Each row was made from one small tree. The marks that hang from a mark follow it in brackets, in alphabetical order. Every link used is in the known rows. Write each row's tree.
In the rows, 128 means zero.
Known rows:
N[S]: [133 137 113 183 115 134 141 155 110 156  97 122  84 152 117 124 114 174
 135 139 127 119 145 109 107]
M[Z[N[B S[E]]]]: [164 101 111 120 105 156 126 130  89 149 123 131 135 156 130 128  96 161
 171 121 122 139 117 117 167]
M[Z[N[B S V]]]: [167 114 113  83 103 155 119 123  91 152 108 137 162 149 127 128 108 153
 178 113 131 147 100 128 183]
V[N[Z]]: [129 151 126 141 149  58 103 140 135 145  52  83 171  88 122 147 102 176
 148 150 182  98  93 122 180]
H[E[S]]: [142 119 109 204 103 114 105 174  78 137  96 164 100  85 151 108 106 234
 157 174 126 117 101  86 155]
N[B Z]: [158 142 170 111 133 101  78 128 128 127  69  98 161  62 141 140  66 169
 208 143 172 120 156 125 156]
V[N[B S[E] Z]]: [133 155 113 153 186  90 101 109 166 129  74  80 132 100 120 140 104 156
 179 136 136  90 140 147 161]
N[B S V Z[M]]: [137 157 106  70 111 145 104  85 150 123  82 107 182  71 132 131 136 115
 218  93 130 137 156 162 180]
N[V Z[M]]: [123 139 114  75  60  98 127 111 116 144  62 108 208  42 132 148 122 134
 174 112 170 128  98 123 208]
S[E[H]]: [112 106 131 207  99 115 143 143 111 168  99 153  89  94 110 126  71 183
 146 153  94  95 116  70 126]
B[N[S[E] V Z]]: [101 131  99 128 104 121 149  89 108 152  52  69 136 102 157 129  90 165
 152  87  98 111 117 131 162]
M[Z]: [163 108 127 149  73 121 126 155  80 163  97 134 149 125 125 136 107 172
 157 146 164 137 102  91 162]
Z[M N]: [140  99  97 105  78 145 124 167  84 152 114 119 173 148 151 134 108 170
 132 111 156 151  95  98 171]
V[N[B S Z[M]]]: [137 157 103 135 167 102  89 125 160 126  76  83 171 107 129 135 131 152
 180 127 158 116 135 148 170]
S[E]: [133 110 129 197 107 102 149 139 116 157  96 114  76 104 122 146  73 176
 142 150 124  89 131  84 125]
B[N[S[E] Z[M]]]: [102 115  87 159  90 133 147 115  98 145  74  63 135 118 171 124 100 170
 145  89 110 125 136 117 149]
V[N[S]]: [130 153 103 178 166  93 119 149 141 154  74  98 123 147 113 135 125 176
 132 147 148 102 107 123 141]
N[S V Z[M]]: [110 147  84  91  68 128 146 101 124 141  78 109 175  76 123 133 150 120
 169  95 135 130 124 143 188]
M[Z[N[S]]]: [156 103 106 119  83 148 136 147  72 159 115 136 145 163 127 127 108 168
 147 123 138 145  97 109 172]
H[E]: [149 121 133 187  87  98 120 182  82 138  85 136  92  90 155 128 101 216
 162 160 148 121 119  82 135]
B[N]: [132 119 131 163 113 116 120 149  86 164  56  78 135 139 169 128  71 207
 133 121 139 127 107  94 127]
Z[M N[B S[E]]]: [144 103  84 117 114 177 123 135 115 135 135 115 135 161 149 127 112 150
 164  96 110 143 142 123 151]

Which tree is each row?
[156 117 107  55 105 155  99 131 114 143 104 121 198 128 150 139 109 149
 177  97 146 153  98 124 187] -> Z[M N[B V]]
[119 139  96 153 111 132 166 101 133 160  90 124  83 118 104 136 118 143
 150 117  89  97 127 122 137] -> N[S[E] V]
[150 159 118 163 197 105  90 138 159 141  76  95 128 143 118 133 115 172
 166 145 144 107 130 137 135] -> V[N[B S]]
[106 133  88 109  87 133 137 104 102 150  54  72 176 108 167 124 116 159
 153  79 121 136 111 133 171] -> B[N[S V Z[M]]]
[169 107 117 109 105 157 116 140  85 150 117 134 149 160 132 126 101 166
 171 123 136 148 112 119 167] -> M[Z[N[B S]]]
[124 145  95 193 167  92 131 135 148 152  82  95 102 140 110 138 118 170
 132 144 129  88 114 121 140] -> V[N[S[E]]]
[151 148 136  54 103 115  85  96 142 126  66 104 215  37 141 146 108 127
 223 109 166 134 129 142 200] -> N[B V Z[M]]
[150 137 124  75 149 155 110 119 117 147  95 124 136 154 130 129  88 161
 170 108 114 132 115 140 156] -> Z[N[B S V]]
[153 157 162  59 129  98  83  93 142 131  51 104 188  39 131 147  80 145
 222 125 161 117 129 143 186] -> N[B V Z]
[147 122  86  66 112 177 112 123 118 140 115 124 175 152 145 128 128 139
 173  86 121 154 117 138 174] -> Z[M N[B S V]]
[127 117  71  81  81 164 142 134 100 152 113 125 170 155 137 130 138 143
 139  87 124 150  94 125 179] -> Z[M N[S V]]
[114 132  90 142  72 130 140 136 110 136  96 103 147  99 133 126 136 145
 155 114 148 134 152 125 157] -> N[S Z[M]]
[120 158 105 152 155  79 117 133 141 142  63  85 147 111 116 137 121 166
 144 140 159 100 112 136 168] -> V[N[S Z]]
[142 141 114 121 115 147  99 121 137 118  99 100 154  94 142 125 122 139
 204 112 142 140 183 144 149] -> N[B S Z[M]]
[149 112  92 103 114 178 109 148 109 137 127 118 155 168 151 123 119 156
 163  98 129 157 135 126 151] -> Z[M N[B S]]
[131 154 121  97 138 128 122  63 159 125  79 103 126  62 119 137  98 122
 217 106 100 101 163 160 167] -> N[B S[E] V Z]
[108 140 106 113 105 121 136 101 101 154  45  72 156 110 159 125  96 170
 152  90 118 125 111 133 162] -> B[N[S V Z]]
[159 106 117  86  77 133 129 135  74 164  99 137 176 135 127 137 102 163
 156 122 149 142  70 108 196] -> M[Z[N[V]]]
[156 160 128 112 154 150 105 104 150 144  83 126 119 123 117 129 114 144
 199 119 112 123 149 145 128] -> N[B S V]
[103 147  99 172 152  84 128 123 145 145  72 101 134 100 107 130 114 164
 147 139 124  89 110 127 167] -> V[N[S[E[H]] Z]]
